What can hang from each mark:
bipu: zugegif
vavo: kodil zugegif
bogor: mene
migala: kodil
zugegif: bipu vavo
kodil: mene migala sufab vavo
mene: bogor

Every row comes from one small tree of marks. The marks that hang from a mark follow it in brackets, in alphabetical order. Every link used is in the known rows. Which tree was each row made from?
Known rows:
zugegif{bipu vavo{kodil{mene migala sufab}}}: [  0.0   9.0  -2.9 -22.4 -16.3 -21.1  12.3 -20.0 -37.5  12.7  20.2  21.6
  29.5  13.8  30.5   7.8  34.4   3.6]
kodil{mene vavo{zugegif}}: [  0.8  38.0  -4.0  -5.8  -8.6 -12.6  20.1 -15.2 -25.2  12.5  12.8   4.5
  19.5   7.4  11.7  -1.5  25.6  -5.8]
zugegif{bipu vavo{kodil{mene migala}}}: [ -6.0  13.9  -3.2 -21.0  -8.9 -19.2  18.0 -23.7 -38.7   6.6  16.0   5.1
  18.6  15.7  25.4   0.7  31.1  10.3]
migala{kodil{mene{bogor} sufab vavo}}: [  8.6 -28.3   7.1  -5.2 -12.1 -15.3  16.4 -21.4 -18.4  22.8 -22.5  21.9
  34.4   3.4  19.1  11.3  32.0  -6.1]
kodil{mene vavo{zugegif{bipu}}}: [  2.5  44.4  -2.1  -9.0  -7.4  -7.9  21.1 -10.7 -30.0  16.4  32.4   2.1
  16.6   8.0   7.5   4.0  22.0   0.9]
bogor{mene}: [  2.3 -18.0  -5.2  -7.1  -4.8 -20.6  23.7 -28.9  -6.7  13.2  11.8 -10.8
   5.8  -0.4   8.7   0.9  21.9  20.3]
mene{bogor}: [  5.0 -15.7  -3.2  -8.0  -4.0 -26.6  24.8 -26.5  -7.7  16.9  11.8 -14.0
   5.1   0.9   3.4   2.3  22.1   6.3]
migala{kodil{sufab}}: [ 15.6 -16.0   1.1 -13.7  -6.6 -27.3  11.7  -9.2 -17.3   8.3   4.0  27.6
  24.6   5.2  10.9  13.3  20.8  12.6]
kodil{mene sufab vavo{zugegif}}: [  7.1  32.4  -3.7  -6.9 -15.8 -14.7  15.1 -10.2 -24.2  18.3  16.6  21.5
  30.7   5.6  15.9   5.4  28.9 -12.8]
migala{kodil{mene{bogor} sufab}}: [ 11.1 -60.8   4.5  -9.3  -9.8 -25.4  21.5 -16.0 -13.9  26.5 -12.2  13.7
  26.1   3.7  12.6   8.8  31.3 -17.7]
migala{kodil{mene vavo}}: [  2.4   0.7   4.4  -6.6  -4.9  -8.3  18.9 -23.9 -25.0   6.8 -19.5  12.9
  25.4   8.4  12.0   5.2  25.5  13.8]
vavo{kodil{migala sufab} zugegif{bipu}}: [ 14.9  18.3  -8.3 -23.6  -7.3 -35.5   5.4   3.0 -35.9   4.3  38.5  30.2
  23.6  15.8  21.9  15.5  26.5   0.9]
kodil{mene migala sufab vavo}: [  6.6   0.0  -5.7  -9.7  -9.7  -7.4  12.3 -30.0 -26.2  12.2  -4.4  16.7
  34.5   8.5  26.8  13.0  36.7  -0.5]
migala{kodil{mene sufab vavo}}: [  9.1  -6.4   4.5  -8.5 -11.8  -9.5  13.4 -19.0 -24.0  12.6 -15.4  29.1
  36.5   6.7  17.7  12.1  29.2   8.7]
bipu{zugegif{vavo}}: [-10.9  46.6  -5.3 -12.6  -7.2 -18.6  12.1 -20.4 -25.3   4.5  30.9  -3.6
   4.8   5.9  20.5  -2.7  16.9  30.2]
vavo{kodil zugegif}: [  5.0  29.6  -6.6 -15.8  -7.6 -38.0  15.1  -4.9 -24.3  -1.1  23.8  12.7
  10.9  12.4   6.2  -2.0  21.0   6.5]
migala{kodil{sufab vavo}}: [ 13.7  15.5   3.7  -9.9  -8.9 -17.7   6.7 -15.2 -22.3   4.9  -7.1  34.8
  33.2   5.1  17.1  16.1  21.3  23.6]
vavo{kodil{migala} zugegif{bipu}}: [  8.3  23.3  -8.3 -22.4  -0.7 -33.6  10.9  -1.3 -36.8  -1.2  35.8  13.4
  12.7  18.1  15.4   8.3  22.5   7.9]

Which tree is each row?
[  4.7  30.6  -3.9 -24.2 -13.2 -30.0   5.9 -14.9 -36.0   4.9  29.7  27.3
  26.4  12.0  29.9  12.5  27.0  20.6]
zugegif{bipu vavo{kodil{migala sufab}}}
[  8.4   8.7  -4.6 -18.8 -17.0 -28.1  16.9   0.0 -29.7  16.5  38.9  21.5
  22.3  13.3   9.2   5.4  28.6  -9.1]
vavo{kodil{mene sufab} zugegif{bipu}}
[ -3.5  48.1  -0.4 -19.4 -11.9 -26.5  16.6 -19.5 -29.4   3.5  33.5   7.1
  10.5   9.6  12.0  -0.1  18.3  33.1]
zugegif{bipu vavo{kodil}}
[ -6.8  42.6  -4.5 -18.8 -18.5 -28.1   3.4 -15.6 -29.8   0.8  25.6  22.9
  18.4  10.6  28.7   1.5  24.2  30.8]
bipu{zugegif{vavo{kodil{sufab}}}}
[  8.6  15.4   0.6  -7.8 -14.6 -15.5  18.9  -8.2 -23.6  32.8  29.1  11.9
  25.3   3.0  13.7  10.9  28.8 -17.9]
kodil{mene{bogor} sufab vavo{zugegif{bipu}}}
[ 13.3  20.8   4.7 -11.9 -10.4 -14.1  11.2   3.9 -34.5  18.3  17.4  35.7
  34.8   8.9  17.0  15.1  23.3  -4.9]
migala{kodil{mene sufab vavo{zugegif{bipu}}}}
[  6.3 -53.5  -5.1 -15.3 -12.3 -28.8  16.8 -26.1 -21.6  16.8  -9.8  10.9
  26.5  11.4  24.2   7.3  42.7 -15.5]
vavo{kodil{mene{bogor} migala sufab}}
[ -9.6   8.9  -6.7 -20.4 -15.5 -20.3   3.8 -20.6 -39.3   4.2   9.4  20.4
  26.4  16.5  42.2   2.8  36.9   8.3]
bipu{zugegif{vavo{kodil{mene migala sufab}}}}
[  6.6  36.3  -5.2 -19.0  -6.9 -33.0  16.5  -0.3 -29.0   3.1  43.2  10.0
   7.8  13.6   3.4   2.7  17.5  14.2]
vavo{kodil zugegif{bipu}}
[  6.9  67.2  -3.1 -10.3  -4.3 -15.7  15.7  -7.1 -28.5   9.5  41.8   8.2
  13.3   6.9   7.2   8.2  14.5  17.8]
kodil{vavo{zugegif{bipu}}}
[ 10.4  -2.7  -7.6 -22.0 -10.9 -27.9  11.4  -1.1 -37.6  11.8  30.6  24.6
  26.9  17.4  21.5  10.8  33.9 -15.6]
vavo{kodil{mene migala sufab} zugegif{bipu}}
[ -1.4  20.9   0.3 -19.2 -22.6 -21.0  17.2 -17.9 -30.1  17.2  28.6  18.1
  24.8   8.9  18.0   2.2  29.6  10.8]
zugegif{bipu vavo{kodil{mene sufab}}}
[  4.4 -18.4  -4.7 -14.8 -19.3 -23.4  18.5 -22.7 -19.6  11.2   5.5  16.1
  24.2  11.2  10.2   2.3  34.1   3.6]
vavo{kodil{mene sufab}}
[  9.2  38.7  -2.5  -9.9 -14.9 -10.5  15.6  -5.9 -29.2  22.8  36.2  19.3
  27.6   6.5  13.0  10.6  25.6  -6.0]
kodil{mene sufab vavo{zugegif{bipu}}}
[ 11.1 -37.7   1.4 -12.0 -10.1 -19.8  17.8 -13.8 -19.3  16.4  -4.6  21.7
  28.4   6.9  10.6   9.1  28.2  -4.1]
migala{kodil{mene sufab}}
[  5.8 -30.4  -7.9 -18.1 -12.4 -23.9  13.5 -23.7 -27.1   6.4  -2.6  18.6
  29.7  15.3  22.9   7.7  39.4  -3.7]
vavo{kodil{mene migala sufab}}
[-15.9  -9.0  -4.1 -16.3  -8.3 -23.8  12.5 -26.9 -34.6   8.4  -2.1  -3.5
  13.1  15.1  37.5  -4.6  36.2   3.1]
bipu{zugegif{vavo{kodil{mene{bogor} migala}}}}
[  3.9 -20.6  -5.1 -18.0  -3.0 -31.3  20.5  -7.6 -32.5  16.4  18.9   0.7
  13.8  16.4  17.7   3.7  33.2 -20.8]
vavo{kodil{mene{bogor} migala} zugegif{bipu}}
[  8.0 -33.6  -6.4 -15.9 -11.5 -38.1  14.0  -7.4 -27.2  18.0   3.2  18.8
  27.7  13.3  26.7   5.1  40.3 -36.4]
vavo{kodil{mene{bogor} migala sufab} zugegif}
[ 16.2  36.0   2.2 -10.2  -8.4 -26.5   4.4   3.5 -28.0   6.8   6.3  43.2
  33.8   6.5  19.1  14.2  19.4   3.6]
migala{kodil{sufab vavo{zugegif}}}
[-10.0  20.3  -1.5 -14.6 -16.3 -23.2  22.6 -27.4 -26.2   7.0   4.8   3.5
  16.6  10.6  16.1  -9.9  29.2   9.5]
zugegif{vavo{kodil{mene}}}
